Each row was made from one walk, in order. Every step used is in the known rows, and no mark comes twice. Write each row's walk.
Known rows
M, P: [ 1.99 -0.16 -0.79 -2.39 -0.65  1.53  0.72  0.55 -0.36  0.36  1.11  0.39
 -0.81 -0.57  0.38 -0.71  1.69  1.31  2.78  0.20 -0.88 -1.38 -0.01  2.24
  0.14]
X, U, K: [ 0.90 -0.18 -1.56  4.61 -0.59 -1.46  1.02 -0.84 -1.24  0.95 -0.11  0.40
 -1.63 -1.11 -0.74 -3.80  1.64  1.06  1.02 -1.40  1.31  1.15 -0.27 -0.35
  1.29]
P, Z, X, U: [-1.45 -1.00  0.10  2.81 -1.18 -0.17  1.59 -2.59 -1.45  0.89  0.17  2.51
  0.44 -1.13 -0.53  1.90 -1.66  1.97  2.00  1.55  0.94 -0.22  0.57  1.44
  1.16]
M, P, J, Z, X, K, U: [ 0.51 -0.45  1.12  2.73 -2.23 -1.33  0.43 -1.46 -0.58  0.34 -0.56  1.75
 -0.16 -1.09 -0.71 -0.77 -3.54  2.59  0.71 -1.91 -1.81  0.22 -1.12  0.54
  1.89]
X, J, Z: [-0.94 -0.23 -1.18 -3.75  1.26  2.06  0.39  0.59  0.02  0.77  0.17 -1.11
 -0.99  0.68  0.71 -1.47  1.83  0.24 -1.32 -0.49 -0.10  0.04 -0.38 -0.16
 -0.64]
M, P, J, X, U, K: [ 2.18  0.24  0.29  3.16 -1.92 -0.99  1.16  0.66  0.54  0.03 -0.46  0.69
 -0.86 -1.30 -1.15  0.43 -1.99  0.00  0.29 -1.62 -0.39 -0.52 -0.68  1.55
  1.16]
K, U, X, Z, J: [-0.62 -0.09 -0.09  0.07  1.40 -1.99 -2.50 -0.36  0.72  0.48 -0.03 -1.49
  0.83 -0.58  0.28  0.37  1.17 -1.13 -3.61  0.18  1.35  1.31 -0.44 -1.86
  0.42]
J, Z, X, U, K: [ 0.11 -0.53  0.12  5.47 -1.10 -1.67  1.23 -1.88 -1.17  0.71 -0.87  0.45
 -1.75 -0.83 -0.60 -2.82 -1.54  2.35  3.05 -3.06  0.14  2.00 -0.39 -0.80
  1.66]
K, U, X: [-0.75 -0.53 -1.80  5.20 -0.72 -1.48 -0.58 -0.24  0.36  1.41  0.38  0.22
  0.47  0.20 -0.58 -2.13  1.37  0.17 -1.19  1.40  0.77  2.08 -0.63 -0.30
  0.96]
K, U, X, Z: [-0.13 -0.52 -1.09  1.77  0.25 -2.30 -1.75 -0.10  0.11  1.99 -0.54 -2.27
  0.99 -0.06 -0.28 -0.17  2.24  0.02 -1.56  0.74  0.43  2.38 -0.69 -2.36
  0.81]
P, J, X, U: [-0.04 -0.15 -1.14  1.33 -1.34 -0.60  2.16 -0.07  0.83  0.20 -0.31  1.03
  0.18 -0.55 -0.66  4.42 -1.22  0.77 -1.95  0.52  1.07 -0.90  0.44  3.55
  0.56]
U, X, Z, P: [ 1.15  0.75  0.88 -2.29  1.02 -0.36 -1.59  0.85  0.38 -0.72 -0.12 -0.97
 -0.80  1.01 -0.32  0.09  1.90 -0.12 -1.54 -0.36 -0.48  0.38 -0.34 -2.28
 -1.20]
P, J, Z, X: [-2.37  0.38 -0.01 -0.53 -1.02  2.35  0.99 -1.41  0.18 -0.23 -0.11  2.58
  0.71 -0.22 -0.06  2.58 -2.50  2.74  1.57 -1.19 -1.33  0.06  0.38  3.13
 -0.46]
U, K, X, J: [-0.07 -0.17 -1.12  3.23  2.06  0.27 -1.65  0.44 -0.36  1.25 -0.13 -1.43
  0.82  0.09 -0.12 -5.28  2.11 -2.02 -3.30  0.21  1.39  2.13 -1.12 -3.01
  0.26]
P, J, Z, X, U: [-1.04 -0.14 -0.01  1.68 -1.21  0.51  2.05 -1.73 -0.11  0.39 -0.61  3.28
 -0.87 -0.73 -0.55  2.69 -2.98  3.77 -0.04 -2.08 -0.74  0.12 -0.02  2.68
  0.60]
J, X, Z, P, M: [ 1.92  0.55  1.37 -4.76  0.94 -0.88 -0.53  2.15  0.06 -1.28 -0.57 -3.18
  0.44  0.87  1.04  2.98  1.12 -2.34  2.66  0.55 -1.11 -1.25  1.46 -0.93
 -1.44]
M, P, J, Z, X: [-0.04  0.31  1.05 -1.97 -1.43  2.77  0.90 -0.57  0.28 -0.48  0.21  2.87
 -0.40 -0.52 -0.06  2.12 -3.17  3.02  2.81 -2.15 -2.98 -0.95 -0.24  3.09
 -0.24]
U, K, X: [-0.02  0.16 -1.02  5.12  0.30 -0.41 -0.92 -0.08  0.02  0.93 -0.21 -0.12
  0.76 -0.15 -0.78 -4.72  0.70 -0.85  1.14 -0.89  0.89  2.15 -0.73 -2.52
  0.42]
M, P, J: [ 0.71  0.63 -0.59 -2.94 -0.90  2.89  0.64  0.48  0.22 -0.10  0.92  2.74
 -0.12 -0.84 -0.20  1.52  0.19  1.69  0.98 -0.27 -1.80 -1.75 -0.15  3.56
 -0.58]
Z, J, X, K, U: [-0.01 -0.65 -0.39  2.61 -0.58 -3.74 -0.11 -1.06  0.32 -0.62  0.14 -2.30
  1.03 -0.86  0.36 -0.03 -0.68 -2.06 -3.27  1.17  3.47 -0.61  0.29  0.46
  1.96]
M, P, Z, X: [-0.38 -0.50  1.17 -0.78 -1.41  2.05  0.36 -1.46 -0.98  0.08  0.93  2.07
  1.15 -1.04  0.07  1.53 -1.89  1.18  4.62  1.74 -1.20 -1.31  0.32  1.98
  0.37]
U, X: [-1.45  0.26 -1.35  2.46 -0.29  0.69 -0.72  0.48  0.56  0.30  0.45  0.57
 -0.50  0.27 -0.42 -0.60  1.59  0.02 -0.31  1.07  0.24  1.28 -0.36  0.71
 -0.19]
K, U, X, Z, P: [ 1.88 -0.06  0.41  0.56  0.52 -2.53 -1.47  0.10  0.26  0.46 -0.25 -1.35
  0.19  0.89 -0.41 -1.13  1.69 -0.06 -2.49 -0.14  0.13  1.11 -0.62 -3.22
 -0.02]
U, K, X, J, Z, P, M: [ 0.47  0.90  1.76  1.28  2.64  0.35 -1.68  2.79  0.14 -0.74 -0.99 -0.31
 -1.31  1.63 -0.02 -6.72 -0.23 -3.33  0.02 -2.72 -2.13  1.64 -1.03 -6.11
 -1.66]

Which walk is each row?
[ 1.86  0.59  1.43 -2.67  2.28 -0.59 -1.68  2.15 -0.07 -0.40 -0.68 -0.79
  0.09  0.82  0.37 -0.23  1.19 -1.48  1.59 -0.81 -1.63  0.07  0.32 -3.85
 -1.66]	K, X, Z, P, M
[ 0.74 -0.39  1.94 -1.45 -0.92 -0.37  1.26  0.01  1.17 -1.11  0.57  1.25
 -0.59 -1.34 -0.21  3.53 -3.52 -1.62  0.61  0.51  0.78 -3.05  0.07  1.07
  0.66]	M, P, Z, J, X, U
[-1.50  0.17  1.11  3.24 -0.69 -1.43  0.36 -1.11  0.43 -1.01 -0.20  0.54
  0.44 -1.36 -0.79  0.30 -3.05 -2.88  0.12 -0.19  2.52 -0.59  0.21 -1.06
  0.80]	P, Z, J, X, U, K
[-0.42 -1.13 -0.27  4.74 -1.57 -3.02  0.58 -2.30 -1.30  0.98 -0.62 -0.73
 -0.09 -0.50 -0.15 -2.61 -1.35  1.96  0.91 -0.94  0.81  1.62 -0.39 -1.00
  2.38]	J, Z, X, K, U
[ 1.20 -0.87 -1.25  4.06  0.27 -1.63  1.06 -0.17  0.10  1.65 -0.21  1.15
 -1.07 -0.37 -0.70 -0.81  0.40  1.31 -1.28 -0.23  1.43  0.73 -0.64 -0.95
  1.09]	K, X, U
[-0.97  1.02  1.39 -1.53  2.05  1.40 -1.44  3.39  0.78 -1.38 -0.32  0.49
 -2.51  2.14  0.37 -2.78  0.62 -2.60 -1.47 -0.81 -2.79  0.69 -0.61 -2.84
 -2.17]	U, X, J, Z, P, M
[-0.27  0.18  0.93  1.37  1.63 -0.69 -1.34  2.75  0.62 -0.14 -0.37  0.08
 -1.52  2.11  0.27 -4.11  0.41 -2.59 -2.30 -0.70 -2.34  1.44 -0.92 -3.94
 -1.04]	K, U, X, J, Z, P, M
[-1.06 -0.42 -0.26 -0.17 -0.75  1.05  1.03 -1.41 -0.36  0.22  0.08  0.25
 -0.10  0.06  0.46  0.46 -0.92  2.46  3.27 -0.79 -0.32  0.42  0.47  1.62
  0.18]	J, Z, X
[-2.64 -0.42  0.06  0.67 -1.02  1.77  0.38 -2.34 -1.14  0.18  0.66  1.81
  2.07 -0.62  0.01  1.71 -1.26  0.93  3.44  2.48  0.49 -0.33  0.91  1.95
  0.08]	P, Z, X
[ 0.25  0.96  0.91 -2.95  0.36  1.36  0.74  2.02  0.12 -1.59  0.04  1.42
 -2.08  1.35  0.39 -1.82 -0.10 -0.31  4.74 -2.03 -2.72 -0.93  0.68 -0.86
 -1.99]	J, Z, P, M
[ 0.27 -0.80 -1.94  3.93 -1.06 -2.84  0.32 -1.26 -1.43  1.23  0.08 -0.84
  0.14 -0.75 -0.31 -3.19  1.88  0.62 -0.85  0.90  1.91  0.79 -0.23 -0.54
  1.98]	X, K, U
[-0.61  0.19  0.02 -0.08 -0.13 -1.53 -0.22 -0.47  0.38 -1.89  0.25 -1.97
 -0.06 -0.78  0.45  1.26 -0.48 -2.21 -2.55  0.89  2.99 -1.34  0.59  1.40
  0.88]	Z, J, X, K
[-0.69 -0.44 -0.50 -0.90  1.96  1.14 -0.34  1.08  0.94  1.27 -0.35 -0.89
 -0.28  1.02  0.16 -2.18  0.36 -0.71 -2.86 -0.73  0.09  1.10 -1.17 -2.81
 -0.46]	K, X, J, Z
[ 0.22  0.67  0.78 -4.92  2.11  1.98  0.01  2.58 -0.18 -1.16  0.10  0.05
 -2.03  1.64  1.10 -2.40  1.29 -1.49  0.42 -1.11 -2.40 -0.94  0.33 -1.53
 -2.15]	X, J, Z, P, M
[-2.79  0.29  0.80 -2.33 -0.32  1.20  0.17 -0.66  1.30 -1.53  0.77  0.43
  2.26 -0.42  0.24  3.72 -2.42 -2.87  0.67  2.17  1.83 -2.15  1.05  1.38
 -0.66]	P, Z, J, X
[-2.70 -0.75 -0.03 -1.39  0.74  2.41 -0.31 -1.78 -1.48  0.66  0.67  0.49
  2.16 -0.28  0.72  1.29  0.09 -0.35 -0.93  3.63  0.87 -0.32  0.53  1.36
 -0.03]	P, Z, X, J
[-1.47 -0.05 -1.45  0.35  1.46  1.37 -1.49  1.00  0.21  0.66  0.48 -0.73
 -0.44  0.65  0.28 -1.41  3.03 -1.20 -4.71  2.19  0.69  1.25 -0.77  0.24
 -0.30]	U, X, J
[ 0.94  0.82  0.11 -2.10  0.62  1.13  0.37  1.63 -0.78 -1.44  0.72  1.32
 -1.01  0.79  0.66 -1.29  1.69 -0.60  3.19  0.04 -1.62 -1.33  1.21  0.84
 -1.69]	Z, P, M
[ 2.70  0.18  0.91 -5.08  0.35 -1.02  0.23  0.43  0.48 -0.90 -0.23 -3.58
  0.67  0.94  0.56  2.96  1.21 -0.64 -0.17  0.39  0.79 -1.60  0.99 -0.45
 -0.74]	J, X, Z, P
[ 0.66 -0.31 -0.64 -3.81  0.07 -0.85 -0.10  0.27  0.36  0.66 -0.45 -4.45
  1.48 -0.05  0.66  3.98  1.61 -0.64  0.74  1.14  1.14 -0.26  0.79  0.48
  0.02]	J, X, Z
[ 1.62  0.36  0.73 -5.60 -0.59  0.91 -0.28  1.13  1.00 -0.01 -0.39 -1.83
  1.25 -0.69  0.14  5.59 -0.54 -0.08  0.33 -0.01 -1.45 -1.66  0.10  1.87
 -0.41]	M, P, J, X, Z
[-0.69  0.46 -0.45 -4.22 -0.18  0.60 -0.19  0.21  0.87  0.14 -0.71 -2.12
  2.19 -0.30  0.15  6.09  0.13 -0.30 -0.92  0.72  0.28 -0.61  0.72  1.86
 -0.68]	P, J, X, Z
[ 1.04  0.51  0.50 -3.15 -0.26  1.26  1.49  0.29  0.37 -1.25  0.43  1.11
 -1.79  1.35 -0.06 -1.77 -0.07  1.42  2.14 -2.52 -0.81 -1.35  0.14 -0.57
 -1.30]	J, Z, P
[ 0.26 -1.35 -1.11  5.51 -1.27 -3.29  0.20 -2.69 -2.06  1.13  0.06 -0.72
  0.92 -1.05  0.08 -1.94  0.50  1.65 -0.41  1.55  1.99  1.18  0.16  0.91
  2.69]	Z, X, K, U
[-0.35 -0.88 -1.19 -1.29  1.24  1.40 -0.14 -1.29 -1.55  0.82  0.84 -1.14
  0.91 -0.19  1.54  0.38  2.32  0.83 -2.55  2.76  1.30  0.04  0.59  2.96
  0.41]	Z, X, J
[ 0.70  0.96  0.37 -2.08 -0.90  1.23  1.40  0.37  1.28 -1.86  0.46  1.24
  1.07  0.97 -0.28  3.07 -1.18 -0.21 -1.59  0.37  0.11 -2.34  0.87  3.03
 -1.34]	Z, P, J, X
[-0.11  1.57  1.08 -2.70  0.74  1.08 -1.66  0.72  0.97 -1.28 -0.32  1.38
 -0.05  0.80 -0.84  2.11  0.45  0.20 -3.28 -0.87 -1.34  0.01 -0.40 -0.91
 -1.84]	U, X, Z, P, J
